Each row comes from the steps of one path. Every step used is in the known rows, and no mark comes twice. Write the path behind each row, first mark first.
In the rows, 128 means zero.
Known rows:
tepo -> telup: [121 118 102 134 159 123 125 183 153 105 116 142 141 124 156 149 118 125
 148 119 117 143 172  87 119 141 117 147 203]
kobeniz -> bavudut -> tepo: [123 107 100 123 137 116 140 150 129 119  87 152 127 121 141  99 100  85
 192 134 127 145  84  91 102  89 129 171 122]
sunof -> telup: [ 93  99  79 120 152 127 143 165 133 132  73 143 140 111 164 120 115  96
 138 104 162 141 147  86 106 145 105 161 133]
bitim -> sunof -> telup -> tepo -> bavudut: [118  83 112 130 131  31 111  81 134 152  63 116 134 120 123 122 125  83
 154 134 115 122 171  82 130 185 120 138 112]
mufaz -> situk -> bitim -> telup: [117 201  89 165 140 144 126 160 140 117 171 128 131 128 162 110 149  87
  65 123 140 226 155 115 101 150 124 168 158]
bavudut -> tepo -> telup -> bitim -> sunof: [152  68 120 161 140  95 125  99 176 105  54 140 112 127 142 123 108 105
 192 119  74 135 158 102 125 153 105 138 175]
bitim -> telup -> tepo -> bavudut -> kobeniz: [159 128 120 150 121  82 101 104 144 155 205 137 113 175 138 116 102  92
  91 163  79 137 188  70 125 157 117 148 122]
mufaz -> situk -> tepo: [122 110  91 139 153 160 132 180 128 104 134 122 166 119 135  61 122  71
 128 125 166 211 137 105 114 139 148 182 158]
bavudut -> tepo -> telup -> bitim: [153  68 112 142 145 138 141 119 180  99  51 152 103 119 133 123  95 126
 186 119  94 152 164 100 121 129 107 142 178]
situk -> tepo -> telup -> bitim -> sunof: [160  61 117 167 151 108 117 103 167 111 112 133 142 122 133  97 123 112
 142 124  83 138 150  99 129 152 109 121 177]
gosom -> sunof -> bitim -> telup -> tepo -> bavudut: [124 180 128 135 148  81 130  85 188 182 181 136 101 148 109 117 112  81
 107 131  73 140 194  86 119 178 129 127 141]
mufaz -> situk: [ 97 128  91 132 133 145 135 178 118 110 136 133 145 121 168 109 123  75
 133 120 171 210 152  99 107 142 155 192 158]
tepo -> telup -> bitim -> situk -> mufaz: [157  81 124 163 133 182 134  98 176 107 147 104 158 124 148 174 151 162
 159 149 107  83 176  86 156 146 109 126 194]
situk -> tepo -> bavudut: [140 101 118 149 160  98 107 170 152 115 133 140 169 120 120  82 107 104
 144 150 139 126 185  81 135 143 129 153 144]
mufaz -> situk -> bitim -> telup -> tepo -> bavudut: [140 179 112 162 123  97 115  97 151 136 161 110 116 126 119 102 140  98
  79 148 110 218 184 108 125 168 135 147 144]
gosom -> sunof -> telup -> bitim: [ 94  65 104 131 160 139 164 113 179 163  84 162 108 124 140 112 116  91
 143 100 108 139 151  93 108 158 125 157 122]
telup -> tepo -> bavudut: [125  99 116 134 129  89 112 114 143 135 131 143 120 123 115 129 113 112
 160 150 127 129 183  70 131 150 140 146 131]
situk -> bitim -> telup: [125 193  91 169 155 136 117 161 153 119 178 155 114 130 163 125 140 110
  82 130 130 142 155  94 104 139  97 145 138]
telup -> bitim -> sunof -> gosom: [114  18 113 139 123  93 143  83 135 147 148 149 103 116 213 115 131  81
 147 128 127 128 142  88 111 158 127 155 129]
bavudut -> tepo -> telup -> bitim -> sunof -> gosom: [156   5 129 135 140  85 144  89 171 126  61 127 104 117 190 111 115  89
 191 126  76 141 154  99 131 160 110 132 185]
sunof -> bitim -> situk: [107 178  97 149 121 170 123 133 144 120 156 128 123 123 163 101 135 100
 150 132 164  86 153  78  86 137 120 162 146]
gosom -> sunof -> bitim -> telup: [ 99 200 102 138 165 130 142 153 180 160 193 154 116 148 151 122 118  68
  91 107 103 147 163  94 100 163 120 150 154]
kobeniz -> bavudut -> tepo -> telup -> bitim -> situk: [160  68 130 163 117 141 130  74 168 115  73 117 120 123 138 101 113 129
 188 146  71 108  99  87 104 100 121 153 162]
tepo -> bavudut: [112 113 117 141 141  76 104 164 145 119 137 145 148 127 148 135 107 108
 149 141 139 126 202  75 127 148 133 161 140]
kobeniz -> bavudut -> tepo -> telup: [145 102 116 121 155  99 143 158 153 104  67 138 139 122 134 119 100 112
 193 128  84 158 104  94 120  94 120 148 181]
bavudut -> tepo -> telup -> sunof: [138 116 110 102 156 147 141 242 158 110  43 147 136 119 118 125 120 119
 193 114  74 129 144 113 138 151 118 144 176]
kobeniz -> bavudut -> tepo -> telup -> bitim -> sunof: [153  62 128 148 128  66 135  76 158 120  62 137 117 129 138 120 108 104
 192 127  53 148  95 102 120 113 118 142 156]
mufaz -> situk -> bitim -> sunof -> telup: [103 169  83 141 146 101 141 140 134 122  68 116 139 116 163  93 162  68
 127 114 154 209 139 129 105 168 121 164 133]

Which path is each row?
[163  58 105 156 160 154 132 124 175 108 111 139 136 115 127  98 110 146
 139 121 100 151 156  97 131 132 109 131 187]  situk -> tepo -> telup -> bitim
[ 92 101  87 136 143  79 125 145 124 136  74 137 143 120 168 123 134  69
 143 109 142 129 140  93 104 168 107 157 123]  bitim -> sunof -> telup
[151 106 121 132 127  97 117 115 147 140 172 152 112 166 122 108 103 107
 156 168 107 124 183  70 129 146 138 163 119]  telup -> tepo -> bavudut -> kobeniz
[ 97 184 101 118 112 191 133 188 135 137 142 143 123 121 150 101 154 111
 149 129 134  74 130  93 106 155 130 162 126]  telup -> sunof -> bitim -> situk
[113 208  94 136 129 162 134 218 134 134 158 135 132 124 150 105 164  95
  67 120 111 203 135 134 120 167 135 169 132]  mufaz -> situk -> bitim -> telup -> sunof
[130 164 107 135 116  75 118  81 151 157 165 129 102 132 127 116 109 107
  99 138 110 143 187  83 116 166 113 125 136]  sunof -> bitim -> telup -> tepo -> bavudut
[134 124 123 142 140  93 111 168 148 122 178 157 140 173 151 113  98 103
 149 157 116 122 205  72 122 143 126 179 131]  tepo -> bavudut -> kobeniz
[100  60 104  78 137 147 154 224 118 145 132 151 120 110 195 119 142  94
 147 124 130 121 127  92 127 162 135 162 137]  telup -> sunof -> gosom
[117 200  95 138 143 156 128 219 144 137 163 159 116 130 146 127 156 123
  79 125 101 127 136 118 120 158 106 141 121]  situk -> bitim -> telup -> sunof
[ 85 114  98 119 182 130 153 172 169 157  85 152 139 128 141 118 119  68
 146 102 125 133 152  93 107 156 128 164 138]  gosom -> sunof -> telup
[109  83  77 113 139 134 150 116 126 141  70 131 109 110 130 113 118  99
 147 114 152 145 131  85 110 149 117 144 121]  sunof -> telup -> tepo
[127 165 106 124 131 208 131 196 141 133 141 134 144 122 122  53 151 104
 144 135 134  74 118  99 110 152 122 146 129]  telup -> sunof -> bitim -> situk -> tepo
[152  51 124 110 152 178 129 213 149 127 115 102 167 114 166  69 159 118
 143 143  85  75 135  90 139 162 127 132 194]  bitim -> situk -> tepo -> telup -> sunof -> gosom
[132 186  88 157 124 149 135 111 138 129 164 118 104 123 133  99 146  90
  74 130 132 223 135 114 110 147 134 151 141]  mufaz -> situk -> bitim -> telup -> tepo
[119 129 107 149 140 182 121 156 141 111 169 114 178 130 161 163 160 109
 158 159 157  68 157  76 139 141 119 154 151]  bitim -> situk -> mufaz
[113 182  88 149 143 159 143 171 144  96 140 140 124 116 154 100 149  95
 130 128 171 215 152 117 112 134 139 182 155]  mufaz -> situk -> bitim
[121 175 107 138 135 190 141 136 147 120 178 110 158 125 157 143 160 116
 169 147 170  81 159  82 130 143 110 139 152]  sunof -> bitim -> situk -> mufaz
[133  17 122 130 136  80 142  88 154 136 121 127 114 119 207 130 133 110
 149 121  87 140 163  90 132 163 116 134 188]  tepo -> telup -> bitim -> sunof -> gosom
[120 140  86 138 144  98 141  87 142 141  70 141  96 116 128 109 158  93
 144 128 137 141 119 104 114 161 103 121 110]  situk -> bitim -> sunof -> telup -> tepo
[106  80 102  99 134 133 145 215 120 162 168 137 125 120 206 127 138  86
  84 115 100 129 135  91 122 172 121 150 137]  bitim -> telup -> sunof -> gosom
[139 164 107  84 151 152 157 214 172 118  47 145 115 119 122 106 119 120
 200 107  87 144 149 119 128 154 103 129 178]  bavudut -> tepo -> telup -> sunof -> bitim
[143  91 105 115 140  87 130 102 139 154 103 134 123 156 124  96 102 104
 147 149 110 135 179  74 128 158 115 157 108]  sunof -> telup -> tepo -> bavudut -> kobeniz
[109  78 106 162 115 101 121  93 139 128 143 162 105 128 168 130 128  95
 143 122 122 128 146  92 109 149 127 158 118]  telup -> bitim -> sunof
[170 182 119 164 137 100 110 102 165 142 207 147  99 171 124 106 120 121
  88 177  79 134 187  88 125 147 107 142 116]  situk -> bitim -> telup -> tepo -> bavudut -> kobeniz
[152 112 116 137 148 186 112 221 149 114 110 119 176 117 118  86 154 126
 143 138  80  70 140  97 132 157 121 137 184]  bitim -> situk -> tepo -> telup -> sunof
[117  80 105 119 138  75 130 102 143 144  62 124 125 112 116 120 108 112
 151 134 137 138 176  79 131 163 117 140 122]  sunof -> telup -> tepo -> bavudut
[148 109 101 138 165 147 131 189 151  96 111 103 179 120 131  78 121  96
 129 120 124 220 161 107 127 145 138 157 221]  mufaz -> situk -> tepo -> telup
[ 97 173  89  90 129 160 154 210 133 138 133 165 112 118 147 116 134 116
 156 110 137 127 137 109 113 152 127 153 123]  telup -> sunof -> bitim
[157 110 113 167 162 168 103 161 158  96 124 108 176 127 132  87 136 120
 141 144 108  88 158  75 116 135 114 141 203]  bitim -> situk -> tepo -> telup
[143 157 109  73 141 123 172 189 153 132  56 145 116 119 123 102 117 126
 197 114  64 150  87 125 123 119 116 129 162]  kobeniz -> bavudut -> tepo -> telup -> sunof -> bitim
[144  92 117 131 128  38 114  78 133 158 106 124 128 163 133 105 116  79
 150 154  93 119 174  80 128 179 117 149 100]  bitim -> sunof -> telup -> tepo -> bavudut -> kobeniz
[134 112 113 146 149 104 113 167 138 109 128 114 184 128 121  64 111  81
 133 144 148 201 185 102 131 155 153 174 160]  mufaz -> situk -> tepo -> bavudut
[102 141  95 125 126 143 118 224 122 144 162 154 132 129 156 138 134  95
  81 116  99 127 136 100 118 168 121 159 128]  bitim -> telup -> sunof
[145  45 125 173 133 128 109  73 157 137  71 104 156 111 126  61 118 119
 133 149 126  87 176  79 120 153 105 142 118]  sunof -> telup -> bitim -> situk -> tepo -> bavudut
[131 116 116 151 121  72  97 103 142 149 165 129 122 132 131 135 112 103
  97 149 100 137 183  73 124 162 122 140 136]  bitim -> telup -> tepo -> bavudut
